What can hang from each mark
k773: k309 k349
k333: k177
k622: k309
k715: k349
k177: k333 k631
k949: k349
k349: k333 k560 k715 k773 k949
k309: k333 k622 k773

Every row comes from one small tree of marks. The marks that hang from a mark follow it in brackets, in the order of their numbers. Every link used is in the known rows. Which tree was each row made from?
Known rows
k309(k333 k773(k349(k560 k715 k949))): [ -1   7   0   9  14   6  19 -22  -2 -40  -8   8 -11  13  -5  -6  -2   4
  22  23  -3   9   6  26]
k715(k349(k333(k177) k773(k309) k949)): [ -5  -8  14  11   6  10   7 -16   3 -39 -26   4   5  17  -1 -13  -9   0
  14  23   1  14 -17  21]
k309(k622): [  5  -1  10   1  -3  -1   9  -8   3 -15  -9   8  -1  -5   0   1  -8   0
  10  18   0  10   5   8]
k715(k349(k333(k177) k560 k949)): [ -5  -4   9   6  16   6  13 -15   2 -19 -23   7   2  26  -5  -6  -5  -1
   7  20   2  15  -5  19]
k177(k333 k631): [  2  -5  12   1   0   0   0  -2   3 -26  13  12  -6  -9   2  -3  -1   3
  -8  11   1  12   3  16]
k949(k349(k333 k773)): [ 13  -3   9   7   7   3  12 -15   2 -24 -11   8  -5   2  15 -12  -6   2
  -5  14   4   9 -10  22]
k715(k349(k333 k773 k949)): [  4  -8   7  11  11   7  13 -14   7 -34 -24   6  -1   7   9 -13   0   0
   3  17   4  11 -10  17]
k715(k349(k333 k560 k949)): [  5  -6   6   6  19   6  18 -17   3 -22 -22   6  -2  16  -1  -4  -1   2
   2  17   4  13  -7  15]
k949(k349(k715 k773)): [ 10   5   4   2   5   5  10 -13   4 -23 -10   9 -12   0  18 -15  -2   4
   6  24   1   9  -7  23]
k715(k349(k333 k560 k773(k309) k949)): [ 12  -6  12  13  17  13  17 -23   0 -38 -30   2  -2  13   0  -6  -6   2
   2  20   3  14 -21  15]
k715(k349(k333 k773(k309))): [ 14 -10   5   8  10   7   9 -17   0 -36 -19   5  -1  10   8 -13  -8   1
   1  18   5  12 -15  18]
k309(k333 k773): [  1  -3   2   0   0   1  14 -14   0 -27   0  11  -8  -2   1  -9  -8   2
  12  16   0   9   8  19]
k622(k309(k333(k177(k631)) k773(k349))): [-10  -3   9  14  -5  -4   4  -8  -4 -46   8  12  -4  11  -7  -3 -18   5
  15  24  -5   9  15  29]
k715(k349(k773(k309))): [ 17  -5   3   7   3   7   8 -12   1 -29 -14   2  -4   3  10  -9 -13   2
   8  23   2  13 -12  13]
k309(k622 k773(k349)): [  6   5  -1  13  -3   1   8 -11   1 -28  -8   8  -2   4  -1  -2 -13  -4
  22  22  -4   7  12  15]
k177(k631): [  4  -7   8   0   2  -2   5   0   1 -18   8  13  -6  -7   2   1  -1   6
   0  16   0  11   4  16]
k309(k622 k773): [ -1   3   2   6  -6   3   9 -12   4 -22 -12  12  -4  -3   0  -3  -8  -4
  15  20  -2   8   8  11]
k349(k333(k177(k631)) k715 k949): [-25  -5  16   1  11   2   1  -9   4 -34  -7  19   0  12  -6  -9  12   6
   9  20  -1  11  -4  27]
k349(k333(k177) k560 k773(k309) k949): [ -6  -4  19   8   9  10  16 -18  -3 -33 -25   7   4  15  -8  -6  -8   0
   4  19   0  13 -20  18]
k309(k333(k177) k622 k773(k349)): [ -1   6   5  11  -3  -1   4 -14  -1 -34  -1   7  -1  13  -7  -6 -21  -4
  29  24  -7   8  18  20]
k773(k309 k349(k333 k560 k715 k949)): [ -2  -2   8   6  20   7  18 -23  -6 -40 -22   7  -2  19  -9  -3   4   8
  12  19   1  12 -14  25]
k349(k333(k177) k560 k715 k773 k949): [-11   1  12   3  15   9  14 -16   3 -29 -28  14  -1  21  -1 -12   5  -1
   4  21   1  12 -11  23]
k349(k333 k560 k715 k949): [ -7  -2   9  -2  19   7  20 -18   1 -25 -23  13  -4  13  -3  -4  12   5
   2  17   4  12  -8  20]
k715(k349(k333(k177) k560 k773 k949)): [  1  -2  10  11  16   9  13 -15   4 -26 -26   6   2  24   1 -10  -8  -4
   3  22   2  14  -9  18]
k349(k560 k715 k773 k949): [  2   3   8   3  12  10  19 -14   3 -25 -22   9  -8   4   5  -6   4   3
   5  22   1  11  -9  16]
k715(k349(k773)): [ 17  -4  -1   6   5   4   9  -6   5 -19 -11   4  -6   3  15 -11  -9  -1
   4  21   3  12  -2  13]
k309(k333 k622 k773(k349)): [  9   4   4  13   0  -1   9 -17  -1 -37  -1   5  -5   2  -3  -4 -15  -1
  23  20  -4   6  15  17]

Write each row's tree
[  9   1   3  -1  19   7  16 -17   1 -24 -21  15  -6  13   8 -11   5   1
 -10  17   5  11  -9  19]
k349(k333 k560 k715 k773)
[ -9 -11  20   3  -4  -6   4  -6  -1 -31   6  12  -3   2  -7  -1 -12   9
   3  20  -1  11   8  23]
k622(k309(k333(k177(k631))))
[ -2  -7   6   7   9   0  17 -11   0 -30 -11   7   2   8  -2  -4   1   5
   9  12   1  10  -4  23]
k773(k349(k333 k949))
[ 13  -5   0   3  20   3  14 -15   0 -15 -17   7  -3  19   4  -3  -4   0
  -5  15   6  14  -3  14]
k715(k349(k333 k560))
[-11   5  -5   8   3   6  14 -11   2 -37  -9  12  -6   8   2 -11   2   2
  26  24  -3   8   3  27]
k309(k773(k349(k715 k949)))
[ -2  -1   3  11   2   3  18 -15  -1 -39   0   5  -6   2  -4  -7  -8   3
  24  18  -4   7   8  24]
k309(k333 k773(k349(k949)))
[  0  -3  13  10   2  -1   3 -15  -4 -33 -12   6   9  19 -11  -2 -16  -1
  19  19  -3  11  -2  19]
k773(k309(k622) k349(k333(k177)))
[  1   2   9   6  -2   1  10 -17   3 -32  -6   9  -6  -4  -3  -5 -10  -1
  17  19  -2   7  11  12]
k309(k333 k622 k773)
[  4   7   9   4  17   7  10 -19   1 -22 -19  12  -6  24   8 -14  -4   0
  -1  24   2  11 -11  26]
k949(k349(k333(k177) k560 k715 k773))
[ 15  -7   0   6  12   4  10 -11   5 -26 -17   8  -2  10  13 -14  -4  -1
  -3  16   6  11  -6  16]
k715(k349(k333 k773))
[ 13   1  13   3   7   6  10 -24  -2 -40  -6   4 -13  -2   9 -15  -8   9
  12  24   0   9 -13  26]
k949(k349(k715 k773(k309(k333))))
[  4  -1  16   4  14  11  19 -25  -3 -42 -18   5 -10   2  -3  -8  -2   8
  10  23   0  11 -15  19]
k349(k560 k715 k773(k309(k333)) k949)
[ 19  -2   8   5  11   0  18 -18 -11 -28   2  -1  -6  10  -8   2 -17   7
  11  17  -1  12  -1  17]
k773(k309(k333) k349(k560))
[  5  -2   5  -2   3   7  10 -12   0 -32 -14  10  -7   0   7 -12  -2   5
   8  23   2  11 -13  18]
k349(k715 k773(k309))
[ 14  -2   6  11  12  10  18 -12   4 -23 -21   1  -6   7   6  -5  -8  -1
   4  22   1  13  -8  12]
k715(k349(k560 k773 k949))
[-18  -2  17   3  18   5   7 -13   1 -30 -12  18  -2  19  -9  -4  10   5
   3  21  -1  12  -3  25]
k349(k333(k177(k631)) k560 k715 k949)
[  5  -4  25  13  -2   7  12 -22   2 -46 -17   0  -3 -11  -7  -4 -11   4
  17  21  -3   9 -10  10]
k349(k773(k309(k333 k622)) k949)
[ -2  -4  27   8  -1  -1  -5 -13  -2 -36   5   7  -1   0 -15   1 -15   5
  16  22  -6  11   4  14]
k773(k309(k333(k177(k631)) k622))
[ 15  -2  17  10  10   7  12 -23  -2 -32 -27   6   1   6  -4   0 -10  -1
  -3  17   2  10 -14   8]
k349(k333 k560 k773(k309(k622)))
[  4  -3  27  13  -1   2  -4 -13  -1 -43  -1   6  -2  -2  -9  -2 -18   2
  13  24  -6  10  -1  14]
k349(k773(k309(k333(k177(k631)) k622)))
[ 12  -4   8  12  18   9  18 -18   4 -29 -27   5  -3  14   5  -8  -3  -1
  -3  18   4  13 -11  14]
k715(k349(k333 k560 k773 k949))
[ 10   2  22   9   4   6   8 -21  -4 -31 -14   2  -1   9 -10  -2 -23  -1
  12  24  -4  12  -4   9]
k349(k560 k773(k309(k333(k177) k622)))
[ -7   4   3  14   0   0   4 -13   0 -33 -12  12   6  21  -6  -7 -13  -7
  20  21  -4   8  10  20]
k309(k622 k773(k349(k333(k177))))
[-13  -7  14  12   8  -1   5  -5   0 -34   1  11   4  13  -8  -3  -2   4
  11  16  -4  10   2  28]
k773(k349(k333(k177(k631)) k949))
[ -2  -1   9   3  19  10  19 -19   3 -32 -28  13  -5  10   3  -9  10   3
  -2  18   4  11 -13  19]
k349(k333 k560 k715 k773 k949)
[-12  -2  17   2   3   8   9 -18   0 -45 -14   7  -4   7  -4 -14  -5   6
  22  26  -2  11 -12  25]
k349(k715 k773(k309(k333(k177))) k949)
[ -1   2   5  -1  17   6  10 -14   0 -21 -21  16  -2  24   3 -13   0  -3
  -2  20   3  12  -6  21]
k349(k333(k177) k560 k715 k773)
[-18  -8  13   0   3   2  12  -9   2 -22 -14  13   5  11  -6  -7   0   2
  10  15   0  12  -5  21]
k349(k333(k177) k949)
[ -2  -2  -4   9  -8  -1  16  -8  -2 -33  -8  10  -2   6   2  -4 -14   3
  11  22  -1   9   7  23]
k622(k309(k773(k349)))
